Each row comes from the steps of one walk. Every step used is in the known rows, and no mark comes twice. Write the walk behind each row, first mark first.
In the rows, zero is written as 128.
Known rows
dafe, nuno: [154 176 140  86 110 128 120 142 128 159 117 175 136 212 118 130 132 114
 163 113 178 115]
nuno, dafe, ritav, satu: [138 129 131 113 116 148  76 115 163 127 144 158 160 175 138 164  96 109
 172 150 162 101]
pogov, ritav, dafe: [ 92 143 160 104  88 142 101 157 169 108 120 192 114 168 100 145  90 110
 176 132 138  77]
dafe, ritav, pogov: [127 171 159  94 107 148  77 128 167 128 109 187 137 218  99 159  95 115
 163 101 149 108]
nuno, dafe, ritav: [149 151 109 116 121 152  95 121 156 151 143 180 147 203 121 155 100 104
 170 135 151 102]
satu, nuno, dafe, ritav: [143 159 106 100 114 146  88  89 128 148 148 127 153 193 124 138  97 104
 169 125 149  90]
satu, ritav: [111 172 134 102 133 141 110 113 127 141 115 150 110 177 105 135 110 143
 130 122 138  89]
satu, ritav, dafe, nuno, beva: [152 152  92 104 116 159  99 130 113 160  94 118 132 172 107 145  94 111
 185 133 163  79]
pogov, ritav, dafe, nuno: [114 156 157  89  78 156 115 165 146 129 114 185 121 193 110 134 114 100
 193 117 171  84]
nuno, satu: [144 139 135 104 115 114  88 106 127 126 135 170 132 175 126 142  90 129
 146 134 154  96]
gugi, nuno, beva: [144 142 129  94 106 111 107 119 133 167 117 181 167 183 101 158 112 111
 163 145 144 121]
pogov, ritav: [107 155 169  98 100 131 114 141 160 122 136 209 129 182 101 126 121 125
 160 119 142  93]
satu, ritav, pogov: [111 173 151 103 115 144  98 112 132 132  91 146 117 188  76 136  99 147
 140 107 140  91]
nuno, satu, ritav: [129 148 123 110 128 137  87  85 102 130 130 132 112 168 126 138  95 152
 132 131 146  80]
pogov, ritav, gugi, nuno: [ 75 168 178  94  62 125 106 138 124 132 100 195 115 191  98 141 116 109
 188 127 162  98]
satu, nuno, dafe: [145 148 109 105 105 118 108  94 121 147 140 126 154 172 101 121  96 120
 162 135 151  89]
gugi, ritav, satu, nuno: [ 91 131 178  82 114  97 118  94 112 105 132 121 137 146 122 138  96 122
 143 129 159 106]
ritav, satu, nuno, dafe: [136 128 130 101 104 117  88  86 128 121 142 107 164 146 117 126  91 125
 171 147 164  86]
dafe, nuno, gugi, ritav: [133 161 136 101  99 137 150 144  93 151  89 182 143 193 137 147 114 103
 172 116 202 129]
ritav, pogov: [127 162 164  98 102 122  97 134 156 128 101 187 133 198  76 141  93 129
 152 112 149 106]
satu, ritav, dafe: [ 96 160 128 110 122 153  95 127 137 126 104 136  93 161 105 157  86 132
 149 133 134  73]
ritav, dafe, nuno: [136 165 129  90  97 143 108 156 137 147 105 166 121 197 114 152 104 100
 179 124 174  95]
pogov, ritav, dafe, nuno, beva: [147 141 124 100  82 150 103 162 146 142 112 174 153 178 101 132  98  87
 212 133 168  87]
gugi, nuno: [112 164 157  84 104 116 113 123 136 152 119 192 132 199 111 162 127 120
 144 129 148 120]
pogov, ritav, satu, nuno, gugi: [105 137 174  93  68 137  84 103 128  89 115 133 145 130 137 116  97 121
 182 130 178  87]
dafe, ritav, gugi: [114 182 143 104 106 140  77 133 143 135 105 170 111 204 124 158  85 100
 181 123 161  95]
satu, ritav, dafe, nuno, gugi: [127 174 108 113  94 181 103 139  98 144  67 126 109 172 134 153  94 115
 183 123 188  82]
pogov, ritav, dafe, nuno, gugi: [124 157 140 104  61 173 109 167 130 124  85 184 129 178 128 141 101  95
 213 120 196  89]

Write each row's walk
[151 167 131  98 102 153  91  96  85 143  95 123 128 204 105 128 102 142
 160 101 179  84]  dafe, nuno, satu, ritav, pogov
[ 90 145 167  98  55 123  89 112  98 122 109 178 123 183 120 141  98 111
 188 136 172  89]  pogov, ritav, gugi, nuno, satu
[144 154 126 117 104 155  80 122 161 143 116 176 158 216  92 156  88 111
 180 120 153 101]  nuno, dafe, ritav, pogov
[125 151 138 108 111 142  77  85 106 121 103 132 120 179 100 137  80 154
 143 114 149  80]  nuno, satu, ritav, pogov
[121 147 165  94 120 139  70 121 168 115 136 166 136 179 143 167 104 112
 155 131 157 105]  dafe, ritav, satu
[168 152 126  93 102 125 102 114 104 149 126 163 141 202 136 132 112 120
 163 122 189 103]  dafe, nuno, satu
[122 109 148  89 119  93 110  90 110 121 129 107 166 134 113 135  80 111
 162 146 158 107]  gugi, ritav, satu, nuno, beva
[110 145 161 119  93 129 126 140 118 123  70 185 138 178  98 154  75 117
 165 113 179 125]  nuno, gugi, ritav, pogov
[110 153 149  96  93 140  82  76  92 138  97 135 125 191 100 157 102 149
 141 118 151  95]  gugi, nuno, satu, ritav, pogov
[128 160 125  96  93 133  73 114 121 165  96 165 150 200 116 174  92  82
 200 139 163 112]  dafe, ritav, gugi, nuno, beva
[149 165 115  95 117 149 103  94  79 150 122 124 122 194 135 130 117 138
 149 116 176  84]  dafe, nuno, satu, ritav
[107 152 143 100 102 119 130 104  89 127 103 136 135 162 128 137  87 112
 159 119 172 113]  satu, nuno, gugi, ritav
[111 161 141  94  81 136  65  98 100 142 111 160 119 205 147 176  88  99
 182 134 173  99]  dafe, ritav, gugi, nuno, satu
[ 93 166 167 108  78 127 106 148 139 116 107 189 110 179  94 122  95 113
 188 125 159  82]  pogov, ritav, gugi
[161 178 123 100  93 147 114 145 115 154  91 175 145 198 134 138 118 107
 179 120 202 120]  dafe, nuno, gugi
[118 144 162  81 105 106  83  91 134 108 136 116 139 149 124 129  98 128
 150 131 155  93]  ritav, satu, nuno
[100 131 190  92  94 124  94 135 166  96 138 186 136 157 115 132 112 128
 163 133 153  96]  pogov, ritav, satu
[ 97 176 156  93  81 112 102 128 118 147  89 174 117 194 104 158 104 112
 176 136 165 107]  ritav, gugi, nuno
[133 176 111 109  94 147  90  99  60 147  93 106 103 189 129 127  92 130
 177 121 194  72]  dafe, nuno, satu, ritav, gugi
[117 174 118  96 112 163 110 135 116 147  97 127 101 185 117 147 109 121
 167 120 164  78]  satu, ritav, dafe, nuno
[137 168 128 100  96 128  95 102 111 131 104 135 136 158 127 128  91 120
 164 123 172 101]  satu, nuno, gugi
[ 85 133 151 106 115 120 129 151 138 123 108 176 109 170 108 169  77 107
 154 136 146 101]  gugi, ritav, dafe
